Each row was made from one small tree. The marks that hang from a mark follow it in brackets, in alphabetical order. Every link used is in the known rows. Write each row's tree.
Known rows:
bikati{dozad{bago zitag}}: [-0.16  4.66 -0.27  0.98  0.51 -0.47 -2.03 -0.12  2.06  1.06 -0.61  1.44
 -1.58 -0.42  0.23  0.08]
bikati{dozad{bago{sidul{febinok}} zitag}}: [-0.47  0.63  0.51  1.07  0.57  0.12 -0.92  0.70  1.28  0.64  0.33  0.47
 -0.12 -0.85 -0.40  0.08]
bikati{dozad{bago{sidul} zitag}}: [-0.80  3.04 -0.21  1.79  0.34 -0.24 -1.64  0.22  1.81  1.05 -0.26  1.13
 -0.67 -0.76  0.35  0.18]
bago{dozad{bikati} sidul{febinok zadezi}}: [ 0.63 -3.29  0.25 -0.97 -0.79 -0.21  0.81  0.34 -0.38 -0.97  0.79 -1.26
  0.72  0.76  0.32 -0.56]
zadezi{sidul{bago febinok}}: [ 1.14 -2.88  0.57 -2.07  0.70  0.62  1.71  0.24 -3.09 -1.11 -0.77 -0.83
  0.38 -0.77 -0.95  0.31]
zadezi{sidul{bago{dozad} febinok}}: [ 1.95 -3.70  1.07 -1.54  0.96 -0.32  1.60  1.38 -2.69 -1.80 -1.12 -1.62
 -0.12  0.70 -0.44  0.13]
zitag{dozad{bago{sidul{febinok zadezi}} bikati}}: [ 0.26 -1.37 -1.13  0.08 -1.97  1.52 -0.44 -1.57  0.46 -0.16  1.33  0.32
  1.15 -1.04 -0.72  0.15]
dozad{bago{sidul} bikati zitag}: [-1.72  2.70 -0.84  1.66  0.86  0.04 -1.49  0.05  1.98  2.15  0.06  1.16
  0.12 -0.01  0.53  0.33]
bago{dozad{bikati zitag} sidul{zadezi}}: [-0.74 -0.39 -1.03  0.18 -0.08 -0.75 -0.55  1.19  0.80  0.64 -0.24  0.02
  0.27  0.52  1.40 -0.59]
zitag{dozad{bago}}: [ 0.57  4.38 -0.43  0.75 -0.86  0.72 -0.72 -2.23  0.61 -0.46 -0.43  1.82
 -1.19 -0.63 -0.69  0.90]
dozad{bago{sidul{febinok}} bikati}: [-0.38 -0.18  0.43  0.53  0.25  0.54 -0.10 -0.71  0.89  0.54  1.07 -0.12
  0.52  0.24 -0.56  0.35]
bago{dozad{bikati zitag} sidul}: [-1.12  1.34 -0.44  1.22  1.33 -0.73 -0.89  1.84  1.48  0.73 -0.32  0.57
 -0.20  0.34  1.06 -0.01]
zitag{dozad{bago bikati}}: [ 0.20  4.46 -1.26  1.03 -0.55  0.96 -1.82 -1.64  1.92  0.40  0.28  1.86
 -0.71 -0.78 -0.37  0.64]
zadezi{sidul}: [ 0.55  2.14 -0.24 -1.55  0.28  0.30  0.21 -1.44 -1.32 -0.78 -0.93  0.04
 -0.44 -0.77  0.13  0.20]
zimuk{dozad{zitag}}: [-1.51  5.56  0.00  1.15  0.48 -0.41 -0.58 -0.74  0.89  0.79 -0.38  0.96
 -1.01 -0.68  0.48 -0.17]
zadezi{sidul{febinok}}: [ 0.89 -0.29  0.43 -2.22  0.49  0.65  0.88 -0.98 -1.87 -1.15 -0.34 -0.65
  0.11 -0.92 -0.66  0.06]
bago{dozad{bikati zitag} sidul{febinok zadezi}}: [-0.40 -2.87 -0.40 -0.56  0.12 -0.40  0.11  1.63  0.29  0.19  0.37 -0.61
  0.85  0.44  0.63 -0.70]
bago{dozad sidul}: [ 0.24  0.92  1.01  0.60  0.15 -0.77  0.79  0.03 -0.48 -1.30 -0.56 -0.01
 -0.76  0.87  0.39  0.35]

Write each row's tree:
[ 1.24 -3.43  0.66 -2.30 -1.10  0.27  2.30 -0.43 -2.85 -1.09 -0.29 -0.27
  0.08 -0.06 -1.12 -0.02] => sidul{bago febinok zadezi}
[-0.13  0.43 -0.46  1.14 -0.50  1.56 -0.73 -0.93  1.12 -0.06  1.21  0.85
  0.70 -1.21 -0.97  0.70] => zitag{dozad{bago{sidul{febinok}} bikati}}
[ 0.35 -2.07  0.67 -0.77 -1.60  0.31  1.23 -2.01 -1.09 -0.39  0.49 -0.69
  0.54  0.57 -0.62  0.00] => dozad{bago{sidul{febinok zadezi}}}
[-0.45  1.26 -0.81  0.76 -1.12 -0.25 -1.35 -0.52  1.13  0.91 -0.20  0.63
 -0.24 -0.59  0.70 -0.36] => bikati{dozad{bago{sidul{zadezi}} zitag}}
[ 0.62 -3.19 -0.42 -0.85  2.15 -0.34 -0.10  3.26 -0.81  0.26 -0.86 -0.99
  0.51  0.14  0.30 -0.28] => zadezi{sidul{bago{dozad{bikati zitag}} febinok}}
[ 0.59 -0.96  0.43 -0.49 -1.33 -0.77  1.08 -0.69 -1.13 -1.34 -0.48 -0.52
 -0.32  1.05  0.68 -0.20] => bago{dozad sidul{zadezi}}
[ 0.21 -1.94  0.34 -0.13  1.89 -0.69  0.24  3.24  0.04  0.39 -0.49  0.08
 -0.29  0.71 -0.18 -0.05] => sidul{bago{dozad{bikati zitag}} febinok}
[-0.81  2.30 -0.19  1.28 -0.01  0.21 -0.81 -1.15  1.35  0.97  0.44  0.56
 -0.02  0.34  0.19  0.50] => dozad{bago{sidul} bikati}
[-0.17  0.89  0.17  0.80  0.44 -0.51 -0.23  0.63  0.81 -0.48  0.10 -0.03
 -0.37  0.76  0.75  0.14] => bago{dozad{bikati} sidul}
[ 0.64 -3.75 -0.29 -1.20  0.44 -0.70  0.52  2.54 -0.64  0.34 -0.36 -0.46
  0.19  0.88  0.15 -0.62] => sidul{bago{dozad{bikati zitag}} febinok zadezi}
[ 1.58 -3.60  0.19 -1.32  1.25 -0.13  0.61  1.99 -1.44 -0.90 -0.45 -1.62
  0.32  0.51 -0.06 -0.08] => zadezi{sidul{bago{dozad{bikati}} febinok}}
[ 0.21 -2.49  0.60 -1.74 -1.42  0.57  1.90 -1.40 -1.95 -1.16  0.52 -0.48
  0.74 -0.49 -0.64 -0.17] => bago{sidul{febinok zadezi}}
[-0.75  1.56  1.37  1.84 -0.56  0.14  0.40 -1.89  0.31 -0.08  0.96 -0.89
  0.12  0.32 -0.47  0.16] => zimuk{dozad{bago{sidul{febinok}}}}
[-0.56 -1.58  0.10 -0.34 -0.64  0.17  0.58 -0.75 -0.46  0.80  0.17 -0.03
  0.71  0.20 -0.33 -0.17] => dozad{bago{sidul{febinok zadezi}} zitag}
[-1.66  0.35 -0.61  1.42 -0.78  0.11 -0.91 -0.76  1.56  1.92  1.29 -0.83
  1.14 -0.02  0.50 -0.77] => zimuk{dozad{bago{sidul{febinok zadezi}} bikati zitag}}
[ 1.97 -4.30  1.18 -1.78 -0.76 -0.70  2.21  0.66 -2.59 -1.77 -0.63 -1.06
 -0.38  1.37 -0.56 -0.23] => sidul{bago{dozad} febinok zadezi}
[-1.86  5.64 -0.87  1.35  0.75 -0.24 -1.61 -0.13  2.13  1.59  0.23  0.89
 -0.64 -0.79  0.89 -0.38] => zimuk{dozad{bikati zitag}}
